Known rows, with every step that occurs
riva-mumoda-pevem: [-2.295 -0.426  2.220 -0.746 -1.012 -1.620 -2.055  1.065 -2.121 -0.011
 -0.373  1.087  0.061 -0.976  0.128  2.004  1.721  0.311 -1.384  2.744
 -1.532  1.059 -0.249  0.620]
mumoda-sisonu-riva-pevem: [-2.287 -0.516  2.419 -1.362 -0.705  0.769  0.226  1.144 -2.829 -3.963
 -2.106  0.870  0.073 -0.602 -0.344  2.413  1.190  0.500 -0.398  0.665
  0.488  1.634 -1.479  1.538]
sisonu-bino-riva-mumoda: [-0.838 -0.188  0.245 -0.198 -0.588 -0.476 -2.081  1.535 -1.806 -1.178
 -0.663 -0.922 -1.968 -0.752  0.154  3.577  0.995 -1.792  0.229  0.006
  1.177  0.878 -0.556  1.792]
mumoda-pevem: [-2.174 -0.391  2.371 -0.964 -0.701 -1.115  1.771  1.030 -1.468  0.156
 -0.763  1.079  0.283 -1.486 -0.530  0.809  1.220  1.531 -1.423  3.314
 -1.996  0.259 -0.204 -0.232]
gefar-bino-riva-sisonu: [-1.292 -0.170  1.663 -1.416  0.798 -0.653 -0.245  1.512 -0.689 -1.808
 -0.680 -0.479 -2.569 -0.420 -1.172  1.969 -0.206 -2.390  0.612 -0.020
 -1.924 -0.194 -0.756  1.380]
bino-gefar-pevem: [-1.273 -0.011 -0.942 -1.754  0.780 -1.726  1.091  1.597 -1.782  0.386
 -1.618 -0.260 -1.763  0.976 -1.161 -0.013 -1.116 -1.840  0.566  1.982
 -2.720  0.027 -0.335  0.559]
gefar-pevem-mumoda: [-2.607  0.527  2.328 -1.680  0.092 -1.124  0.806  1.270 -1.459  0.279
 -1.093  1.913 -1.131 -0.546 -0.722 -1.580  0.554 -0.928 -0.663  1.492
 -4.583  0.775 -0.292  0.005]
gefar-bino-riva-pevem: [-1.677 -0.412  0.900 -1.384  0.327  0.062  1.397  2.252 -1.391 -3.295
 -1.736 -0.685 -1.806 -0.924 -1.276  1.892 -0.629 -1.501  0.879  0.202
 -0.220  1.862 -1.184  0.645]
bino-riva: [-0.566 -0.261  0.678 -0.799 -0.021 -0.785 -0.389  0.767 -1.306 -2.013
 -0.964  0.112 -1.018 -1.168 -0.610  2.656 -0.336 -0.566 -0.633  1.310
 -1.063  0.019 -0.709  0.084]
pevem-bino-mumoda-sisonu: [-4.739 -0.203  4.671 -0.229 -1.577  0.445  2.385  1.387 -1.331 -1.172
 -0.265  0.586 -1.360 -2.640 -0.785 -1.962 -0.470  1.555 -1.982  4.984
 -2.879  0.459 -1.102  1.206]
mumoda-sisonu-bino: [-1.870 -0.059  1.533 -0.593 -0.621  0.673  1.926  1.113 -1.126 -0.284
 -1.566 -0.081 -0.555 -2.053 -1.108  1.245  0.858  0.122 -0.463  2.695
  1.207 -0.138 -0.749  1.535]
sisonu-riva: [-1.072 -0.549  1.345 -1.252 -0.286 -0.253  2.171  0.743 -2.364 -1.541
 -0.764  1.069 -0.470 -0.626 -0.435  2.228  2.034  0.631 -1.686  0.156
 -0.125 -0.413 -0.129  0.850]
mumoda-sisonu-riva-pevem-bino: [-4.481 -0.250  3.288 -1.123 -1.164  1.273 -0.657  1.749 -2.270 -4.263
 -1.781  0.497 -0.815 -1.523 -0.148  0.659  0.559  1.308 -1.323  1.916
 -0.409  1.732 -1.628  1.452]
gefar-bino-riva-mumoda: [-1.492 -0.441  0.639 -0.673  0.120 -0.580 -0.335  1.718 -1.799 -1.745
 -0.599 -0.808 -1.818 -0.479 -1.041  2.952  0.078 -2.252 -0.139  0.462
  0.139  0.846 -0.464  1.380]
bino-riva-mumoda: [-0.561 -0.331  0.512 -0.422 -0.488 -1.369 -4.118  0.772 -1.981 -2.259
 -0.374 -0.001 -1.358 -0.609  0.071  3.913  0.070 -1.707 -0.518  0.600
 -0.385  1.079 -0.671  0.946]
pevem-mumoda-sisonu-bino: [-3.541  0.390  3.533 -0.482 -0.919  1.314  2.933  1.203 -1.380  0.277
 -1.667  1.034 -0.788 -2.079 -0.971 -0.476  0.856  0.596 -1.057  3.065
 -1.004  0.372 -0.796  1.306]
pevem-mumoda-sisonu-riva: [-3.789 -0.033  4.178 -0.820 -0.862  1.331  2.756  0.635 -2.850 -1.938
 -1.632  2.032  0.159 -1.193 -0.913  0.341  1.369  1.086 -2.217  2.165
 -1.841  0.305 -0.793  1.094]
gefar-pevem-bino-mumoda-sisonu: [-4.794  0.142  4.033 -0.910 -1.044 -0.438  2.578  2.077 -1.589 -1.200
 -1.051  0.123 -1.744 -1.246 -0.823 -3.189 -0.388  0.128 -0.698  4.260
 -3.864  0.790 -1.125  1.088]
riva-sisonu-mumoda-pevem-bino-gefar: [-4.303  0.030  3.531 -1.371 -0.929 -0.762 -1.699  2.035 -1.506  0.479
 -0.245  0.271 -2.017  0.503 -0.316 -2.274 -0.180 -0.042  0.000  4.384
 -3.662  0.218 -1.078  0.818]
riva-mumoda-sisonu-bino: [-2.044 -0.133  1.294 -0.206 -1.031  0.062 -1.638  1.219 -1.629 -0.400
 -0.767 -0.132 -0.955 -1.436 -0.371  2.566  1.303 -1.000 -0.417  1.749
  1.718  0.786 -0.764  2.517]
sisonu-bino: [-1.036 -0.104  0.860 -0.884 -0.332 -0.265  1.866  1.169 -0.834  0.636
 -0.722  0.004 -1.101 -1.805 -0.601  1.511  1.528  0.354 -0.333  1.146
  0.596 -0.254 -0.083  1.135]
mumoda-sisonu-riva: [-2.095 -0.518  2.244 -0.971 -0.569  0.517  1.884  0.508 -2.523 -2.510
 -1.500  0.789  0.228 -0.764 -0.973  2.164  1.358  0.726 -1.785  1.484
  0.380 -0.363 -0.681  1.270]
gefar-bino-riva: [-1.466 -0.403  0.852 -1.078  0.542  0.112  3.015  1.668 -1.106 -1.654
 -1.176 -0.728 -1.655 -1.033 -1.717  1.578 -0.188 -1.149 -0.270  1.043
 -0.329 -0.172 -0.490  0.583]
sisonu-bino-riva-pevem: [-0.983 -0.054  0.871 -0.861 -0.462 -0.018 -0.375  2.081 -1.426 -2.676
 -1.652 -0.947 -1.921 -1.226 -0.029  2.821  0.325 -1.002  1.362 -0.330
  1.044  1.885 -1.282  1.214]
pevem-bino: [-2.976 -0.048  1.620 -1.073 -0.616 -0.214 -1.000  1.045 -0.528 -0.570
  0.034  0.628 -1.516 -2.594 -0.347 -0.386  0.165  0.937 -2.032  3.060
 -2.032  0.090 -0.410  0.251]
pevem-mumoda: [-2.395  0.227  2.575 -1.205 -0.507 -0.264  1.006  0.539 -1.256  0.001
 -0.581  2.145 -0.645 -1.781 -0.642 -0.281  0.575  0.380 -1.767  2.063
 -3.214  0.513 -0.272  0.158]

Rows
[-0.391 -0.110  1.448 -1.234  0.237 -1.513 -3.445  0.522 -0.887 -2.146
 -0.283  0.236 -1.873 -0.639 -0.175  2.882 -0.390 -1.951  0.221  0.382
 -2.593 -0.027 -1.002  0.883] => bino-riva-sisonu
[-3.103 -0.057  1.693 -1.454 -0.883 -0.250 -2.782  1.600 -0.722 -2.242
 -0.706  0.690 -1.906 -2.217  0.163 -0.293 -0.107  0.749 -0.864  2.082
 -1.924  1.949 -1.111  0.378] => riva-pevem-bino
[-2.738  0.000  1.330 -0.599 -0.670 -0.155 -1.093  1.273 -0.844 -2.159
 -0.622 -0.363 -2.149 -1.996 -0.274  0.915 -0.845  0.404 -1.419  2.645
 -1.724  0.229 -0.823 -0.182] => pevem-bino-riva
[-3.058 -0.104  3.293 -1.549 -0.766  0.767  0.883  1.329 -2.907 -2.536
 -1.538  2.232 -0.512 -0.628  0.035  0.669  1.902  0.651 -1.177 -0.449
 -2.356  2.086 -0.923  0.928] => sisonu-riva-pevem-mumoda
[-1.670 -0.115  3.607 -0.992 -0.681 -0.965  1.875  1.470 -1.019  0.765
  0.370  0.433 -2.099 -0.998 -0.045 -0.001  1.726 -0.688  0.594  0.658
 -2.295  0.028 -0.525  2.509] => riva-sisonu-bino-mumoda
[-2.505 -0.526  3.045 -1.106 -0.256 -0.197  6.841  1.792 -1.368  0.473
 -0.051  0.325 -1.398 -1.499 -1.723 -0.960  1.044 -0.029 -0.827  2.124
 -1.759  0.136 -0.104  1.325] => gefar-bino-mumoda
[-1.296  0.006  0.147 -1.273  0.341 -0.708 -0.320  1.420 -0.978  1.104
 -0.863 -0.775 -2.789  0.024 -0.487  1.244 -0.094 -1.505  0.959  0.887
 -1.343 -0.389 -0.420  2.311] => riva-sisonu-bino-gefar
[-4.015 -0.191  4.087 -1.032 -1.464 -0.194  0.316  2.096 -1.379 -1.995
 -0.194  0.699 -2.047 -2.015  0.136 -1.530 -0.006  1.081 -0.745  2.476
 -3.194  2.371 -1.154  1.020] => riva-pevem-bino-mumoda
[-4.485 -0.184  3.097 -0.452 -1.376 -0.991 -2.619  1.617 -1.667 -0.234
  0.127  0.684 -1.054 -1.780  0.508  0.238  1.067  1.129 -2.195  3.916
 -2.531  1.401 -0.354  0.578] => riva-mumoda-pevem-bino
[-3.481  0.197  3.633 -1.207 -0.882  0.884 -0.986  1.037 -1.722 -2.530
 -1.870  2.117 -0.120 -1.892 -0.576 -0.197 -0.337  0.074 -0.663  2.664
 -2.601  2.508 -1.674  0.819] => riva-pevem-mumoda-sisonu
[-1.734 -0.249  4.077 -1.604 -1.041 -1.607 -1.655  0.989 -1.327  0.194
  0.046  1.675 -0.090  0.251 -0.283 -0.277  2.002 -0.589  0.406  2.385
 -2.573  0.064 -0.900  0.642] => riva-sisonu-mumoda-pevem
[-3.254 -0.332  4.548 -0.263 -1.354 -0.429  7.099  2.173 -2.003  1.415
 -0.695  0.253 -0.727 -1.650 -0.513 -0.847  2.441  2.030 -0.682  3.202
 -1.580  0.433 -0.182  1.227] => sisonu-bino-mumoda-pevem
[-0.329 -0.151  2.344 -1.879 -0.580 -1.386 -3.442  0.344 -0.859 -0.278
  0.427  1.556 -0.999  0.341 -0.478  0.458  1.458 -1.942  0.596  0.755
 -1.825 -0.210 -0.965  1.142] => riva-sisonu-mumoda
[-1.876 -0.084  1.283 -0.487 -0.768  0.783 -0.307  1.947 -1.697 -3.482
 -2.621 -1.064 -1.282 -1.294 -0.471  2.689 -0.470 -0.677  1.439  1.261
  1.480  1.934 -1.893  1.643] => mumoda-sisonu-bino-riva-pevem
[-0.807  0.043  1.417 -1.317 -0.020 -0.852 -1.487  1.009 -0.318  0.442
 -0.084  0.284 -2.157 -1.143 -0.130  1.723  1.480 -1.153  0.482  0.125
 -1.193 -0.383 -0.393  1.931] => riva-sisonu-bino
[-2.513  0.155  2.148 -0.967 -0.339 -0.857 -4.703  1.065 -0.344 -2.499
 -0.185 -0.139 -3.098 -1.471  0.277  1.153 -0.838 -1.029 -0.683  1.647
 -3.489  0.177 -1.115  0.778] => pevem-bino-riva-sisonu
[-4.801 -0.276  2.016 -1.118 -0.747  1.476  0.347  2.271 -2.870 -3.682
 -2.345 -0.517 -1.683 -0.356 -0.526  0.348 -1.236  0.984 -0.799  2.704
 -0.691  1.707 -1.643  1.805] => mumoda-sisonu-riva-pevem-bino-gefar
[-3.022 -0.498  4.854 -0.616 -1.277 -1.035  5.008  1.479 -2.183  0.319
 -0.303  1.266  0.043 -1.458 -0.507 -0.622  1.410  1.933 -1.473  3.828
 -3.310  0.531 -0.331  0.468] => bino-mumoda-pevem
[-1.271 -0.627  1.263 -0.981 -0.568 -0.643 -1.651  0.722 -2.959 -1.836
 -0.269  0.916 -0.485 -0.057  0.124  3.312  2.598 -0.516 -1.495 -0.575
  0.219  0.562 -0.123  1.720] => sisonu-riva-mumoda
[-4.002 -0.172  4.172 -1.054 -1.675 -0.252  0.592  1.716 -1.416  0.087
 -0.098  1.078 -0.516 -1.131 -0.418 -2.324  1.495  1.640 -1.499  4.870
 -1.643  0.281 -0.767 -0.252] => sisonu-mumoda-pevem-bino
[-2.337 -0.102  0.131 -0.140 -0.493  0.201 -0.725  1.616 -2.208  0.137
 -1.344 -1.168 -1.509 -0.434 -0.821  2.324 -0.431 -1.427  0.335  2.637
  1.374  0.724 -0.757  2.685] => riva-mumoda-sisonu-bino-gefar
[-3.996  0.109  3.491 -1.283 -0.775 -1.306  2.436  2.152 -1.220 -0.164
 -0.217  0.437 -2.504 -0.919 -0.403 -3.072  0.248  0.075 -0.888  2.884
 -4.660  0.710 -0.465  0.718] => gefar-pevem-bino-mumoda
[-2.334 -0.259  2.071  0.152 -1.062 -0.768 -0.593  2.123 -2.397 -0.621
 -1.159 -0.851 -1.046 -0.833  0.293  3.109  1.616 -0.264  0.048  1.504
  0.312  1.122 -0.576  1.288] => sisonu-bino-riva-mumoda-pevem
[-4.218  0.285  2.411 -1.361  0.100  0.309  3.830  1.850 -3.511 -1.187
 -2.950  0.661 -0.860  1.422 -1.399 -1.066 -0.425 -0.597 -0.452  1.978
 -3.335  0.456 -0.843  1.337] => bino-gefar-pevem-mumoda-sisonu-riva
[-3.350  0.255  3.642 -0.774 -0.732  0.737  0.729  0.462 -1.454 -0.848
 -1.277  1.929  0.060 -2.067 -1.126 -0.362 -0.182  0.561 -1.854  3.725
 -2.546  0.522 -0.984  0.549] => pevem-mumoda-sisonu
[-2.500 -0.358  3.741 -0.560 -1.161 -0.133  3.380  0.799 -1.864 -0.983
 -0.793  0.928 -0.117 -1.519 -1.167 -0.079  0.281  0.601 -1.092  3.607
 -2.020  0.297 -0.971  1.258] => bino-mumoda-sisonu
[-3.768 -0.145  3.802 -0.589 -1.719 -0.190  0.182  1.958 -1.674 -1.546
 -0.645  0.063 -0.682 -0.828 -0.397 -1.041  0.443  0.853 -0.898  4.368
 -1.728  0.491 -1.165 -0.472] => sisonu-mumoda-pevem-bino-riva
[-4.382 -0.138  3.327 -0.820 -1.047 -0.386  1.136  1.566 -1.066 -0.082
 -0.552  0.710 -0.956 -2.576 -0.180 -1.160  0.641  2.509 -2.393  4.645
 -2.897  0.367 -0.390 -0.270] => mumoda-pevem-bino
[-3.910 -0.057  4.547 -1.361 -1.463 -1.017 -2.608  1.548 -0.803  0.039
  0.388  1.276 -1.224 -0.676  0.057 -2.116  1.569  0.224 -0.677  3.761
 -3.358  0.304 -1.027  0.573] => riva-sisonu-mumoda-pevem-bino
[-3.375  0.493  3.002 -1.330 -0.273 -0.200  0.904  1.211 -1.678 -0.567
 -1.799  1.715 -0.490 -0.908 -1.164 -1.508 -0.140 -0.995 -0.623  2.978
 -3.939  0.726 -0.966  0.315] => gefar-pevem-mumoda-sisonu
[-3.212  0.173  3.571 -0.655 -0.802  0.932 -1.265  1.393 -2.072 -4.230
 -2.403  1.067 -0.484 -1.479 -0.576  1.066 -1.399 -0.640 -0.172  2.427
 -2.456  2.697 -2.095  0.568] => bino-riva-pevem-mumoda-sisonu
[-3.246  0.085  2.823 -1.201  0.172  0.793  2.036  2.371 -1.661 -2.706
 -1.921  0.532 -1.871 -1.036 -1.095  0.203 -0.559 -1.139  0.359  0.575
 -2.321  2.378 -1.310  0.673] => gefar-bino-riva-pevem-mumoda
[-3.824  0.252  1.635 -0.436 -0.703 -0.927 -4.814  1.977 -1.888 -3.156
 -1.372 -0.871 -2.168 -0.462 -0.068  0.946 -1.318 -2.160 -0.245  2.751
 -2.024  1.491 -1.526  1.156] => gefar-pevem-bino-riva-mumoda-sisonu
[-3.692  0.298  3.634 -0.815 -1.048  1.505  0.961  1.831 -1.555 -1.309
 -2.010  1.075 -0.677 -2.087 -0.452 -0.235  0.471  0.327  0.149  2.048
 -0.712  2.425 -1.502  1.703] => riva-pevem-mumoda-sisonu-bino
[-2.665 -0.655  2.725 -0.784 -0.977 -0.823  0.086  1.295 -3.471 -1.200
 -0.670  1.027  0.293 -0.060  0.282  2.610  3.181  0.782 -1.750  0.889
 -0.708  0.887 -0.090  1.273] => sisonu-riva-mumoda-pevem
[-0.941 -0.287  2.330 -1.617  0.040 -0.377 -0.196  1.657 -0.981 -1.575
 -0.106 -0.200 -2.120  0.821 -1.382  0.748  0.533 -3.367  1.519  0.190
 -1.008 -0.285 -1.239  1.380] => gefar-bino-riva-sisonu-mumoda
[-2.386  0.450  2.455 -1.852 -0.499 -1.634 -4.856  1.958 -0.835 -2.040
 -0.213 -0.056 -3.163  1.139 -0.079 -1.294 -0.208 -3.193  1.457  0.994
 -3.479  0.288 -1.548  0.805] => gefar-pevem-bino-riva-sisonu-mumoda
[-4.355 -0.166  2.674 -0.894 -1.297 -0.167  1.605  2.216 -1.909  0.594
 -0.662  0.068 -0.827 -0.097 -0.858 -2.527 -0.241  1.043 -0.960  5.507
 -2.095  0.336 -0.715  0.154] => sisonu-mumoda-pevem-bino-gefar
[-3.835  0.565  1.762 -1.269  0.329 -0.254  1.979  1.590 -2.285 -0.080
 -2.627  0.636 -1.088  0.356 -1.752 -1.925 -1.788 -1.251  0.012  3.719
 -4.091  0.688 -0.998  0.775] => bino-gefar-pevem-mumoda-sisonu
[-1.880 -0.379  3.166 -1.235 -1.214 -0.929  1.734  1.151 -1.889  0.417
 -0.481  1.563  0.744 -0.217 -0.808 -0.496  2.063  0.703 -0.594  3.557
 -0.912  0.300 -0.585 -0.098] => sisonu-mumoda-pevem
[-3.943 -0.781  4.661 -1.206 -0.878  1.375  6.963  2.662 -3.214 -3.337
 -1.873  0.173 -0.674 -0.551 -1.514 -0.056  1.560  0.331 -0.015  0.879
 -0.291  1.802 -1.352  2.606] => gefar-bino-mumoda-sisonu-riva-pevem
[-3.817 -0.124  3.647 -0.651 -1.254 -0.172  2.426  1.444 -1.111 -0.368
  0.441  0.672 -1.796 -2.231 -0.288 -1.753  0.439  1.475 -2.031  3.621
 -3.303  0.399 -0.487  0.721] => pevem-bino-mumoda
[-0.784 -0.074  0.725 -0.457 -0.268 -0.096  1.485  1.441 -1.162 -1.026
 -1.222 -0.936 -1.644 -1.418 -0.469  2.723  0.632 -0.484  0.149  0.644
  0.787 -0.088 -0.529  0.869] => sisonu-bino-riva
[-1.436 -0.250  1.195 -0.062 -0.807 -0.557 -4.173  0.649 -2.187 -3.194
 -1.146 -0.185 -0.576 -0.811 -0.401  3.859 -0.614 -1.755 -0.627  2.190
  0.194  1.045 -1.325  1.342] => bino-riva-mumoda-sisonu
